Each row was made from one walk, in order. Every step used is in the known rows, and no mark comes twice. Write each row's walk.
Known rows
neki, mato, pefab, nuviba: [ 14  14  -3  44  -4   7  22  35   6 -33  -2 -25   6  10  -6  -8 -10 -41
 -47  14 -58 -41 -44]
mato, pefab: [  0 -17   9  15   9 -17   9  43  23  10  13 -24  26  12  -5   9 -14   1
  -5  -7  -4 -40 -28]
pefab, neki, mato: [ -8  14  -8   1  36   8  24  -3 -41 -58   3  -3 -68   1 -20  -7  13 -26
   4   6 -34  16  45]
nade, genob: [-12  12  -9  -6  13 -11 -11   0 -23   6 -27  -3   1   5  -1  10   3  16
  13 -30  -5  27  39]
neki, mato, pefab, genob: [ 63  18 -20  11  13  -7  51  54 -33 -63  -6   4  23 -45 -49   6 -12 -33
 -11  -8 -47 -61  31]
dofesog, kivef, nade: [ 70 -10   7  18 -10 -11  14 -20  31  56 -12 -27  19  14   0 -26  -4 -45
   4  -6 -27 -22 -45]
mato, neki: [  6  -2  46 -14   2 -10 -17  13  35  -9 -40  15   1   7  41 -10   1  -5
 -12  11 -13   8 -51]
genob, nade: [-16  37  24 -11 -19   8   6  -7  -7   2  41  10   9 -28 -31   6  17 -31
 -27  42  -6   1  -8]
genob, pefab, nuviba: [-16   3  15  18 -32 -17 -17  32  51  24 -12 -18  -3 -39  -9   3  -6 -19
 -13  39 -43   3 -43]
dofesog, kivef, nade, genob: [ 57   1  -2  13   3 -22   3 -19   8  61 -39 -29  23  18  -1 -15  -1 -27
  15 -36 -32   6  -7]
dofesog, kivef: [ 35  -5  -4  18   2 -24  14   8  32 -18   6  -6  15  36  14  -5  -3 -29
  -4  -2 -10  -6 -20]
dofesog, kivef, nade, nuviba: [ 51   2   5  68  17 -30   1   0  61  39 -55 -14  27   8  -4 -13   0 -51
  -2  15 -28 -23 -42]
nuviba, nade, genob, pefab, mato: [ -5  58 -56 -27  -6 -32  -1  41  11  26 -27   4  52 -43 -31  54 -21  24
  52 -42 -68  41  40]
nuviba, pefab, neki, mato: [  1  17  -1  17  54 -15  41   9 -30 -57  15 -28 -92 -12  -3 -25 -13 -38
   1  13 -53  23  76]
kivef, nade, genob, pefab: [ 36   1  11  -3 -18 -23 -24  13   9  81 -41 -41   5 -66 -27   5  -6   9
  34  -9 -15   8  29]
neki, mato, pefab: [ 45   5 -10  26  12  -4  27  40 -14 -57  12 -21   6   1 -10   3  -9 -14
 -20  -1  -9 -48  14]
kivef, nade, nuviba, pefab: [ 24   9  14  68  33 -25   3   6  42  59 -49 -35 -12 -43  -2 -26 -24 -32
  -3  25 -35 -12   9]
pefab, genob: [ 19  13 -11 -14   0  -1  23  13 -19  -7 -17  27  18 -45 -40   3  -3 -20
   9  -7 -40 -13  17]
kivef, dofesog: [ 28 -12   8 -17 -30  -4  -3   9 -11  29  -4 -39  -7   2  22   2 -15  -2
 -22 -19  -9 -10   9]
neki, mato: [ 46  22 -17  11   3  13  18  -4 -38 -67   0   2 -19 -12  -4  -6   5 -16
 -14   7  -5  -9  40]
nuviba, pefab, neki: [-43  -4  16   7  51 -25  23  13   8   9  15 -31 -73  -2   1 -19 -19 -21
  15   5 -48  30  36]
pefab, neki: [-52  -7  12 -10  34  -6   5   0  -3   7   4  -4 -47  13 -16  -2   6 -12
  18  -2 -31  24   4]
nuviba, nade: [-10  41  -2  14  -3  -4  14   7   4  25 -13 -17  44  -6 -23  27 -21   2
  18 -29 -23  48   6]
genob, nade, nuviba, pefab: [-25  53  27  56  28 -30  10  25  36 -13   8  -2 -10 -48 -20   0  -5 -48
 -37  71 -25   5  28]
genob, nade, nuviba, pefab, neki: [-77  46  40  46  60 -36  17  24  33  -4  12  -8 -57 -36 -36  -1   1 -58
 -19  70 -56  29  32]

Which walk is each row?
[ 23   3   1 -50 -12 -28 -20  47  64 -13 -28  36   8 -35  34   9   1   1
  10  28 -54 -27 -55]	genob, pefab, mato, neki
[ -6  21  -8  -2  31 -30   0  37 -31 -52 -20 -22 -68 -42 -32  17  10  -2
  31   1 -34  39 102]	nade, genob, pefab, neki, mato
[  8  -3  22  74  69 -56  24  12  70  49 -40 -44 -46   7  -4 -33 -20 -74
  12  21 -76   9  -7]	dofesog, kivef, nade, nuviba, pefab, neki
[-41  32  12  45 -10 -10  19  44  48  56 -15 -43  69  17 -23  23 -38 -24
 -15 -23 -75  16 -80]	mato, pefab, nuviba, nade
[ 17  12  -2 -34  23 -22  10  20  42 -12 -19  29 -16  -2  61 -23 -19 -19
  -7  10 -78 -17 -40]	nuviba, pefab, mato, neki
[-22  53 -13   9   9 -12   1   7 -19  28 -39 -21  46   0 -25  35 -19  19
  30 -59 -27  74  44]	nuviba, nade, genob
[-63   8  14  57  80 -43   9  32  41  -8 -29 -19 -66  -8  -5  -7 -15 -28
   8  28 -49  29  41]	nade, nuviba, pefab, neki
[-53  45   2  41   2 -19  10  46  25  62 -41 -47  71  22 -27  34 -35  -8
  -3 -53 -81  42 -41]	mato, pefab, nuviba, nade, genob
[  5  19 -53 -41  -2 -29 -13  33   7   1 -14  21  10 -38  -8  29   0  23
  34 -14 -46  -7  34]	nade, genob, pefab, mato
[  5  54  -7  58  -7   3  37  41   9 -11 -16 -42  49   5 -28  17 -33 -40
 -28 -16 -79   6 -41]	neki, mato, pefab, nuviba, nade
[  2   7  -1  -4  -4 -38 -23  40   9   6 -24 -19  -2 -43 -13  24  -5  26
  26  -5   1  22  55]	nade, genob, pefab
[-33  49  23  40   8 -10  -6  13  25 -13  -4  23  16 -35 -37  17  19 -38
 -33  64  -7   0  -3]	genob, nade, nuviba
[ 44  22   4  54  33 -27  27  19  24  54 -68  -8   3 -89 -43 -23 -27 -52
   5  17 -74 -25  25]	kivef, nade, nuviba, pefab, genob
[ 23   6   2  -5  -1   4 -12 -27 -24  79 -44 -24   9 -19 -16 -10   2   1
  19 -34 -23  11  14]	kivef, nade, genob
[ -9  15   2  67  45 -37   4  32  43 -15 -33 -13 -19 -20  12  -6 -23 -16
 -10  28 -19   4  36]	nade, nuviba, pefab
[ 28  17  -6   2  19 -22  40  25  -8  -3  -7   0 -11 -58 -23 -14 -30 -29
   5   0 -56  -8  47]	nuviba, pefab, genob
[ 29  67   1  52  21 -17  46  67  -8 -76  -8  28  38 -79 -86  23   8 -69
 -45  56 -55 -61  26]	neki, mato, pefab, genob, nade, nuviba
[ 18  24   8  70  69 -17  27   3   0   0 -47 -38 -79 -43 -23 -34 -11 -61
   2  32 -70   5  54]	kivef, nade, nuviba, pefab, neki, mato
[-29  15   5  14 -21 -27 -28  33  30  29 -38 -21  -1 -33  -9  13  -4  -2
  -1  10 -49  31  -3]	nade, genob, pefab, nuviba
[ -8  48  -3  11  -7 -41 -10  48  13  30 -37 -35  43 -48 -34  51 -26  28
  45 -34 -22  71  61]	nuviba, nade, genob, pefab
[-26  44  12  31 -36 -20  -3  41  57  49 -25 -35  40 -43 -32  29 -29 -17
   5  10 -63  51 -38]	genob, pefab, nuviba, nade
[ 60   6  10  85  36 -50  19  14  73  42 -45 -40   1  -6  12 -32 -27 -63
  -5  22 -46 -17 -11]	dofesog, kivef, nade, nuviba, pefab
[-15  61  11  26   9 -13  18  26   6 -21 -22  49  33 -80 -77  20  17 -56
 -26  56 -46 -15  12]	pefab, genob, nade, nuviba
[  8   8  -7 -51   3  -2  -7   8  31 -15 -30  54  11  13  44  -6   6  -9
  -5   4 -61 -24 -70]	pefab, mato, neki
[-15  62  19   6  30 -33   3  33  67 -26 -22  51   1 -36  24  -5   0 -56
 -42  75 -86 -19 -42]	genob, nade, nuviba, pefab, mato, neki
[ 80  18  -1  69  37 -53  43  27  55  35 -62 -13  17 -51 -28 -29 -31 -81
   3  15 -84 -29   6]	dofesog, kivef, nade, nuviba, pefab, genob
